In the rows, zero is written as 128.
Known rows, with every step that occurs:
buko > furulon: [133 116 105 112 116 137 111 163 161 145 115 155 124 134  77 107 114 118
 124 126 147 127 140 115 129 138 124 107 141 116 136 146 131 119 140 110
 122 171 148 118 138 129 123 125 180 166 159]
fisa > gorekur: [119 147 112 117 179 128 107 123 110 146  78 122 129 118 115 125 142  59
 106 113 133 133 121 124 135 138  94 131 121 110 129 151 118 122 127 151
 142 127 145 122 140 143 119 108 144 148 171]
suguf > fisa: [129 130 108 128 171 153 128  98 144 146  99 143 116 131 158 109 119 130
 113 130 127 122 130 129 146 135 139 140 120 144 139 147 125 119 134 134
 138  96 146  89 112 131 150 117  99 108 162]
buko > furulon > duge > gorekur: [114 148 109 149 123 133  95 183 152 126 127 141 118 127 109 112  86 125
 117 128 149 136 142 115 128 148 152 103 136 133 147 138 132 115 127 106
 114 185 125 143 139 115 114 129 174 146 153]
duge > gorekur > reze > furulon > rupe: [115 133 147 130 131 128 135 125  73 126 139 135 126  90 179 142 120 158
 117 121 105 165 117 126 138 118 165 106 119 134 129  97 131 131 135 122
 119 110  49 141 120 127 119  96 143  71 140]
suguf > duge > furulon > rupe: [122 101 122 146 175 141 109 144 167 122 129 109 122 126  82 127 123 141
 144 125 144 126 142 134 135 121 122 145 124 150 141 119 143 133 132 140
 148 137 180 111 159 114 142 124 138 119 142]
gorekur > fisa > suguf > rupe > furulon: [157 103 119 116 120 126 145 137  90 104  90 154 142 158  58 124  75 125
 148 151 140 102 126 145 141 129 128 121 129  88 109 132 127 128 134 149
 120 118 147  77 117 129 142 125  71 139 142]
gorekur > reze > furulon > duge: [101  98 150 139 113 111 127 141  87 152 142 108 126  93 160 143 126  71
 119 122 116 112 117 106 123 126 215 135 136 121 152 138 122 146 130 143
 121 110  39 146 108 138 120 122 131  91 149]
foru > gorekur > reze > furulon > duge: [113 132 141 143 152 106 133 105  74 132 229 113 114  89 182 134 121  96
 119 125  96 124 111 119 126 124 165 142 131  83 131 130 119 137 123 161
 103 139 111 152 111 137 123 129 132 102 198]
duge > furulon > rupe: [112 138 123 147  89 128 139 152 188 119 139 175 134 109  39 128 121 178
 130 125 131 129 138 145 134 117 139 140 131 153 139  87 131 135 129 131
 143 123 180 133 150 125 121 111 165 144 117]
gorekur > fisa: [151 106 116 132 151 148 129  94 108  89 108 114 125 133 118 127 107 113
 117 160 122 104 130 123 139 133 138 137 130  82 133 116 121 123 145 134
 120 143 133 108 146 141 141 121 129 123 194]
reze > furulon > buko: [127 104 130 105  71 146 146 105  73 131 152 182 123 129 165 138 173 101
 138 135 118 125 131 100 107 137 170 136 139 122 156 115 129 133 117 124
 130 133 135 145 131 148 118 150 155  92  77]
buko > furulon > reze: [138 109 125 116  88 117 130 146 188 139 124 152 126 120  95 122 116 129
  97 127 143 137 138 123 123 118 114 114 142 129 143 141 133 116 147  96
 111 179 148 123 134 132 114 140 156 155 118]
furulon > rupe > suguf: [103 139 142 155  59 137 144  91 145 128 131 161 140 126 183 111 169 221
 130 114 114 140 116 139 110 106 142 126 140 176 114  95 123 128 110 141
 127 117 176 130 130 128 119 112 153 112  39]
duge > gorekur > fisa > suguf > rupe: [152 130 120 121 182 142 140 126  70  86 101 142 136 146 116 130  81 157
 143 150 132 140 132 147 154 145 125 114 114  91 109 102 131 117 129 114
 108 122 112  99 131 122 136 104  94 108 172]
duge > gorekur > fisa > suguf: [146 126 120 125 200 138 145 123  74  85 108 101 136 142 116 136  89 148
 130 150 126 129 131 148 158 145 127 116 120  93 106  98 129 111 135 109
 127 137 107 120 149 130 136 105 106 107 175]
rupe > suguf > duge: [116  79 130 119 154 144 121 125 127 130 123  67 130 161 223 123 147 146
 150 115 135 136 126 138 115 139 124 133 131 147 112 146 133 126 111 108
 124 139 161 131 135 120 137 132 131 116  78]
rupe > furulon > buko: [127 133 119 119  44 126 148 137 115 102 141 170 124 149 106 119  79 139
 122 120 121 128 105 141 117 138 143 121 141 144 135 130 128 119 131 124
 126 145 166 137 131 133 119 158 167 142  44]
furulon > rupe > suguf > duge > gorekur: [109 132 143 154 127 146 123 101 126 115 134 119 131 133 220 115 156 220
 138 114 120 159 122 142 117 107 125 120 126 179 113  96 134 125 112 134
 128 131 167 128 137 111 129 115 136  88  52]
foru > gorekur: [124 140 111 129 168 133 140  82 112 119 211 134 114 117 153 114 121 146
 118 126 110 129 115 138 133 133 111 146 129  81 113 123 122 121 125 144
 107 148 191 133 141 140 128 122 159 133 206]
gorekur > reze > furulon: [116  85 146 106 122 118 138 134  79 156 134 114 128  96 152 143 136  84
 122 120 111 125 116 110 129 123 187 127 131 110 140 133 124 142 141 132
 121 105  43 133 108 143 125 110 134  97 158]
rivor > furulon > duge > gorekur: [ 99 145 124 171 134 177 121 131 114 134 125 134 125 142 108 129  66 131
 133 125 125 122 146  99 124 155 207 151 132 131 145 134 129 139 122  97
 128 126 132 143 171 119 126 147 193 129 122]
buko > furulon > rupe > suguf: [120 140 131 138  45 128 117 148 170 136 124 172 135 135 121  99 151 190
 132 120 130 145 137 125 110 111 120  98 145 160 123 118 128 122 125 125
 124 169 172 125 127 118 118 125 170 153  57]
fisa > suguf > rupe > furulon > buko: [132 118 122 111  84 111 162 159  91 135 111 208 148 169  57 109  93 149
 166 115 143 117 115 153 130 141 140 126 137 127 111 138 133 121 114 140
 123 102 165  90 113 128 127 132  94 144  52]
suguf > duge > gorekur: [129  99 111 123 239 160 103 121 105 119 118  69 112 139 182 126 105 132
 132 122 144 149 130 131 143 145 119 128 114 124 127 135 143 118 131 115
 124 139 131 119 157 118 142 116 138  90 181]
reze > furulon > duge: [ 95  98 124 130  84 149 120 127 107 161 148 142 117 110 154 140 147  86
 126 133 142 108 136  97 108 129 196 136 140 129 159 141 127 148 110 138
 132 130 123 146 126 141 116 138 143  93 145]
furulon > rupe > suguf > fisa > gorekur > duge: [129 181 146 158  91 129 118  95 144 136  99 127 135 118 190 113 187 168
 123 120 111 140 113 132 118 104  98 123 123 183 122 113 117 130 118 157
 148  97 140 109  99 118 132 119  96 107  62]
suguf > rupe: [128 120 112 116 106 152 125 116 127 143 107 214 123 136 128 108 109 150
 141 123 147 139 125 122 125 135 145 138 123 116 134 139 132 134 119 137
  92  94 156  82 112 129 126 107 141 132 153]
reze > gorekur > duge > furulon: [146 134 126 103 128 106 117 152 176 125 147  89 119 114  61 154 155  93
 125 137 146 108 130 108 126 137  96 128 122 101 137 131 135 136 141 111
 128 116  14 176 136 137 122 130 153 170 199]
rivor > furulon: [117 113 120 134 125 180 135 112 121 153 110 148 131 149  75 125  96 123
 139 122 123 114 143 101 124 147 180 155 136 116 133 142 127 140 137 101
 135 113 155 118 171 133 135 143 199 149 124]
rivor > furulon > reze > gorekur > foru: [126 129 139 126 120 148 146  92 141 145 127 153 129 134  98 158 112 117
 118 135 120 123 152  94 117 118 144 150 130 130 142 135 132 142 145  92
 124 114 119 156 161 137 122 183 158 147 115]
reze > gorekur > foru: [121 146 109 107 164 121 122 102 123 132 122 141 118 124 134 144 150 103
 126 143 136 122 141 103 130 125 109 122 124 126 134 127 129 129 134 133
 122 112  81 172 135 143 120 151 133 142 208]
furulon > duge > gorekur: [ 94 147 116 167 152 144 117 139 124 114 138 118 118 118 168 126  88 139
 112 126 137 131 125 126 132 150 183 134 129 141 145 117 128 123 114 120
 116 140 117 154 145 124 116 118 159 103 162]
buko > furulon > duge > gorekur > foru: [116 162 105 153 132 133  89 177 141 122 118 145 120 127 115 117  86 113
 125 141 147 136 147 110 132 142 146 104 136 148 153 131 130 121 130 108
 116 181 135 154 130 114 113 149 158 139 176]
fisa > suguf: [116  92 119 118 170 117 162 137 112 152 110 120 150 145  71 120 136 127
 149 116 141  97 124 146 148 144 148 139 142 115 103 127 126 117 124 129
 150 108 140 111 147 146 132 107 111 135 136]
reze > furulon > rupe > suguf > duge: [107  91 146 119  69 154 127  99 104 158 143 142 126 120 204 137 194 159
 146 124 127 141 134 114 100 101 147 120 133 161 131 120 133 148 108 144
 141 124 159 128 122 127 125 131 126  76  60]

Rows:
[136 157 133 117 130 132 112 119 133 140  86  83 131 143 214 121 166 102
 125 121 121 138 117 136 125 133  87 124 116 153 117 156 116 124 116 121
 142 105 119 121  91 120 135 126  81 130  89]  rupe > suguf > fisa > gorekur > duge
[125  70 137 110 235 117 136 151  56 148 116  62 140 139 131 140 127  98
 160 116 136 122 129 138 154 139 147 121 124 116 107 138 140 124 129 125
 149 112  78 115 136 126 142 107  73  86 147]  fisa > suguf > duge > gorekur > reze > furulon
[152 122 120 121 114 127 120 165 177 119 135  83 129 110  50 144 130  97
 140 138 146 101 118 123 137 143 117 147 129 115 143 116 129 139 150  96
 135 119  82 137 133 133 126 121 156 153 191]  gorekur > duge > furulon
[138 147 143 121  83 101 122 142 184 120 150 104 125 117  97 150 180 143
 130 132 134 120 127 116 112 118  93 120 124 130 125 111 133 137 131 117
 129 117  30 181 128 129 117 130 146 163 125]  reze > gorekur > duge > furulon > rupe > suguf
[143 142 141 142  62 121 126 151 186 114 142  98 138 111  88 138 159 154
 146 132 131 117 116 131 122 124 114 137 133 151 133  91 127 141 137 109
 139 117 101 145 126 122 121 124 150 141 111]  gorekur > duge > furulon > rupe > suguf
[127 114 140 112 121 105 156  85 175 133 144 137 120 109 137 153 146 134
  84 126 134 132 127 124 116 110 111 132 128 121 136 130 134 121 135 112
 109 129  83 156 141 148 113 139 133 131 125]  furulon > reze > gorekur
[138 159 131 114 118 121 113 151 155 131  98  84 134 142 170 131 151 100
 130 124 126 141 127 144 128 138  82 129 114 159 120 146 119 127 115 109
 145 109 130 132  92 114 134 129  85 146  86]  rupe > suguf > fisa > gorekur > duge > furulon
[159  72 134 132 203 114 145 132 125  91 110  68 141 146  57 149 101  96
 137 158 138  93 144 149 150 125 115 145 129  93 121 118 134 121 144 125
 143 148 146 100 153 129 151 136  58 120 148]  gorekur > fisa > suguf > duge > furulon > reze
[124  67 118 118 223 115 139 173 133 141 115  79 146 155  39 130 117 102
 168 118 157  98 141 153 152 148 125 146 133 121 111 140 140 122 125 123
 162 125 160 110 159 125 146 119  91 138 140]  fisa > suguf > duge > furulon
[151  94 122 130 178 126 151 113  90 101  96 104 145 148  74 128 113 107
 137 156 129  86 132 138 149 136 138 136 136  80 110 117 121 117 139 137
 139 131 129  99 148 142 144 116  88 126 171]  gorekur > fisa > suguf
[113 131 111 151 108 127  98 176 170 141 124 147 121 129  88 106 105 100
 118 128 152 114 142 108 120 141 159 117 146 129 154 149 128 121 129 125
 120 184 142 131 138 123 118 138 171 158 149]  buko > furulon > duge
[106 138 145 157  62 174 143  98 131 146 125 164 142 149 123 117 133 197
 148 115 107 128 138 111 105 123 175 144 141 160 119 116 125 145 121 115
 139 110 179 124 160 121 129 142 189 135  26]  rivor > furulon > rupe > suguf
[151 133 132  98  28 114 129 134 160 138 127 192 117 126  98 138  89 143
 117 126 155 143 108 129 108 110  98 114 120 125 135 156 138 142 138 127
  88 102  90 111  86 124 114 145 116 151 110]  suguf > rupe > furulon > reze > gorekur > duge
[153 155 131 121 141 102 109 153 161 130  98  79 131  97  65 157 146  36
 106 127 139 125 118 127 133 128  64 140 118 114 141 133 122 132 145 120
 144 126  98 138 127 134 113 127 124 160 172]  fisa > gorekur > duge > furulon > reze
[160 102 133 121 104 115 157 127 108 101 103 155 143 150  63 134  74 131
 133 152 139 108 125 151 136 117 122 125 129  93 114 126 128 125 138 139
 115 126 148  77 115 130 135 134  58 132 116]  gorekur > fisa > suguf > rupe > furulon > reze
[143 150 133 123 109 103 118 140 182 124 148 112 121 105  53 148 167 124
 126 136 139 111 129 107 122 121  95 124 123 119 136 114 134 139 140 130
 133 112  23 169 138 134 120 127 150 160 174]  reze > gorekur > duge > furulon > rupe
[151  97 125 108 209 103 128 139 126 100 119  79 127 149  49 151 129  86
 139 154 142  97 153 125 141 134  96 125 119  77 116 133 139 123 136 138
 140 137  68 141 155 132 144 133  84 154 183]  reze > gorekur > fisa > suguf > duge > furulon
[148 131 126 108 146 114 117 113 149 135 133  90 115 114 111 144 172  95
 118 133 142 104 118  96 121 132 102 125 125  96 131 137 131 132 142 126
 123 112   4 161 134 146 125 128 150 150 200]  reze > gorekur > duge
[127 131 128 110 110 100 148 148 198 111 148 148 127 111  65 170 115 119
 110 141 138 136 150 139 131 115 102 137 124 145 145 106 137 131 138  92
 124 130 124 180 141 133 111 156 127 157 146]  duge > furulon > reze > gorekur > foru
[129 144 146 116 152 100 119 129  51 140  99 125 131 102 150 142 158  18
 112 114 102 139 116 110 126 132 131 127 122 109 142 142 117 128 129 158
 136 118  70 141 113 142 116 122 125 115 117]  fisa > gorekur > reze > furulon > buko
[161 166 125 139 136 110 134 114 129  85 232 112 119 113 107 132 131 118
 138 139 107 117 110 131 130 143  91 156 128  82 131  99 124 127 134 122
 113 153 147 160 133 132 126 146 157 145 181]  foru > gorekur > duge > furulon > buko
[122 139 147 139 136 109 141  82  75 132 222 136 119  82 173 128 142 137
 121 122  86 136 108 125 126 102 143 133 128  93 121 111 120 139 131 169
 109 130 126 135 112 138 125 117 134  96 176]  foru > gorekur > reze > furulon > rupe
[126 139 118 143  80 136 112 139 171 144 117 186 128 118  70  97 137 167
 122 124 136 132 137 115 122 111 126 104 143 144 137 118 130 122 139 139
 129 164 164 107 138 125 123 120 175 147 119]  buko > furulon > rupe
[ 99 145 127 148  86 116 123 180 120 115 141 111 119 118 125 131  29 135
 106 114 130 135 103 148 130 133 174 107 132 148 134 142 128 129 131 126
 119 141  93 150 117 116 116 130 149 127 115]  rupe > furulon > duge > gorekur > reze
[148 167 128 149 124 116 128 113 151 105 225 115 119  92  88 129 138 150
 132 135 112 118 111 133 132 121  88 148 125  94 124  94 123 136 139 141
 120 142 152 142 131 127 126 126 155 141 202]  foru > gorekur > duge > furulon > rupe
[125 137 130 139 103 139 101 153 152 125 120 138 128 140 154 105 137 196
 139 120 134 165 139 129 117 116 104  89 132 168 121 119 138 117 126 116
 122 178 161 125 134 104 125 126 156 131  66]  buko > furulon > rupe > suguf > duge > gorekur
[126 125 108 103  45 146 126 147 132 143 109 221 121 145  92 112  63 157
 135 118 154 146 114 139 120 127 134 119 125 127 128 157 134 139 124 139
  96 103 167  85  98 121 123 126 141 149 119]  suguf > rupe > furulon
[121 163 122 117 146 134 116 113 115 137  80 115 135 149 229 123 152 108
 129 127 119 150 131 141 130 131  90 125 116 174 118 144 115 123 111 128
 142 103 173 127  91 120 132 143  74 125  92]  rupe > suguf > fisa > gorekur > foru
[111 150 143 160  77 178 140  90 137 151 113 171 138 150 137 112 128 196
 143 118 102 132 143 113 114 119 172 145 133 172 125 123 124 144 123 122
 145  99 183 108 142 115 141 146 154 126  24]  rivor > furulon > rupe > suguf > fisa
[150 118 124  96 127 104 137 133 108 112 112 152 127 153  57 138 104 116
 133 149 143 110 135 127 128 124 103 105 122  79 109 146 133 127 131 153
 116 117  68 125 121 134 134 135  84 162 154]  reze > gorekur > fisa > suguf > rupe > furulon
[127 152 128 140  61 134 114 144 176 142 112 179 131 137 138  93 147 190
 126 123 126 147 139 127 117 109 116  97 135 175 127 126 127 119 126 129
 131 155 176 109 111 111 129 128 136 142  57]  buko > furulon > rupe > suguf > fisa
[138 162 137 124 174 116 116 114  75 143  83 140 121 113 173 124 147  40
 106 125 100 140 124 114 139 132 126 130 110 137 151 152 117 122 132 161
 147  94  91 105  86 130 141 132  67  97 118]  suguf > fisa > gorekur > reze > furulon > buko
[124 124 139 116 154 109 141  98  67 134 220 117 116  93 174 133 128 106
 122 123  92 133 111 125 130 121 142 135 127  75 120 127 120 136 131 150
 106 134 113 143 111 141 126 120 135 107 201]  foru > gorekur > reze > furulon
[124  65 118 122 234 125 139 137 103 152 104  74 143 155  94 120 135 106
 161 114 150  94 130 141 148 143 134 143 135 118 108 148 136 117 126 139
 155 117 149  96 155 133 147 115  87 116 148]  fisa > suguf > duge
[151 129 120 135 201 117 152  82  78  90 196 106 129 133 116 120 111 123
 133 151 104 101 124 147 147 132 105 142 129  49  98 111 118 118 131 157
 118 156 183 112 141 141 141 125  98 131 210]  foru > gorekur > fisa > suguf
[118 125 127 118 110 144 139 110 142 134 112 120 130 155 227 113 140 165
 128 122 121 141 126 145 125 136 132 130 125 165 115 144 122 119 111 108
 128 106 159 117 102 121 139 127 100 118  65]  rupe > suguf > fisa
[115  97 129 118 171 151 119 130 112 113 127  65 127 160 250 128 130 168
 146 116 134 161 126 147 123 143 118 121 122 150 105 134 137 119 109  92
 118 143 145 142 136 112 133 126 132 105  82]  rupe > suguf > duge > gorekur
[119 150 127 113 134 133 122 117 129 142  84 111 131 150 217 116 151 117
 120 115 120 149 126 144 127 134  98 124 118 161 113 157 117 119 106 126
 139 111 160 119  98 121 135 124  87 130  73]  rupe > suguf > fisa > gorekur
[157 149 130 132 132 107 140 111 165 103 229  94 117  95 106 146 125 124
 118 137 118 122 111 140 131 124  80 154 125  86 128 108 126 132 144 113
 111 151 146 148 128 133 122 140 141 144 206]  foru > gorekur > duge > furulon > reze
[128 163 139 135 164 121 109 106  97 165  77 141 122  94 160 123 151  72
 102 120 105 141 124 118 142 107 122 121 108 150 142 149 117 132 134 180
 156  83  98  92  84 126 141 111  64  91 141]  suguf > fisa > gorekur > reze > furulon > rupe
[153  85 148 121 186  96 150  94 144 109 126  83 126 130 117 159 140 104
 102 146 137 111 136 130 128 107  97 133 125  99 125 133 138 119 144 128
 122 140  79 136 147 141 135 146  69 119 138]  furulon > reze > gorekur > fisa > suguf > duge
[111 173 141 155  94 132 126  93 141 139  97 158 135 123 196 107 173 181
 118 115 109 150 123 140 119 104 110 123 123 188 119 116 118 125 109 162
 145 103 180 109 107 120 130 114 100 108  44]  furulon > rupe > suguf > fisa > gorekur
[119 148 141 119 147 114 123 126 116 139  85  94 135 139 231 119 145 106
 115 112 107 151 117 145 131 132 110 123 116 157 113 153 115 120 115 130
 132 100 115 123  86 120 136 118  77 125  75]  rupe > suguf > fisa > gorekur > reze
[ 97 115 124 127 101 152 118 132  92 146 149 136 114 109 178 147 129 105
 122 134 140 132 136 107 117 136 188 125 130 132 154 131 131 142 109 121
 126 134 107 156 129 132 113 131 147  81 150]  reze > furulon > duge > gorekur
[112 169 133 141  84 120 127 156 181 122 113 156 137 123  98 127 139 161
 127 121 121 151 140 156 129 114 100 130 119 181 127 104 125 130 112 135
 154 117 190 130 118 111 125 118 115 147  59]  duge > furulon > rupe > suguf > fisa > gorekur
[123  98 136 122 127 127 130 157 140  94 142  90 133 171 182 130 137 140
 160 121 129 141 135 147 115 148 123 145 131 158 125 125 137 122 106  94
 128 151 177 155 140 113 132 150 136 131  24]  rupe > suguf > duge > furulon > buko
[128 172 129 136  82 124 100 144 166 146  86 169 132 130 129  97 156 151
 121 120 125 154 139 125 117 107  89  93 131 171 127 136 124 116 123 143
 139 158 176 109 107 111 125 127 124 151  62]  buko > furulon > rupe > suguf > fisa > gorekur
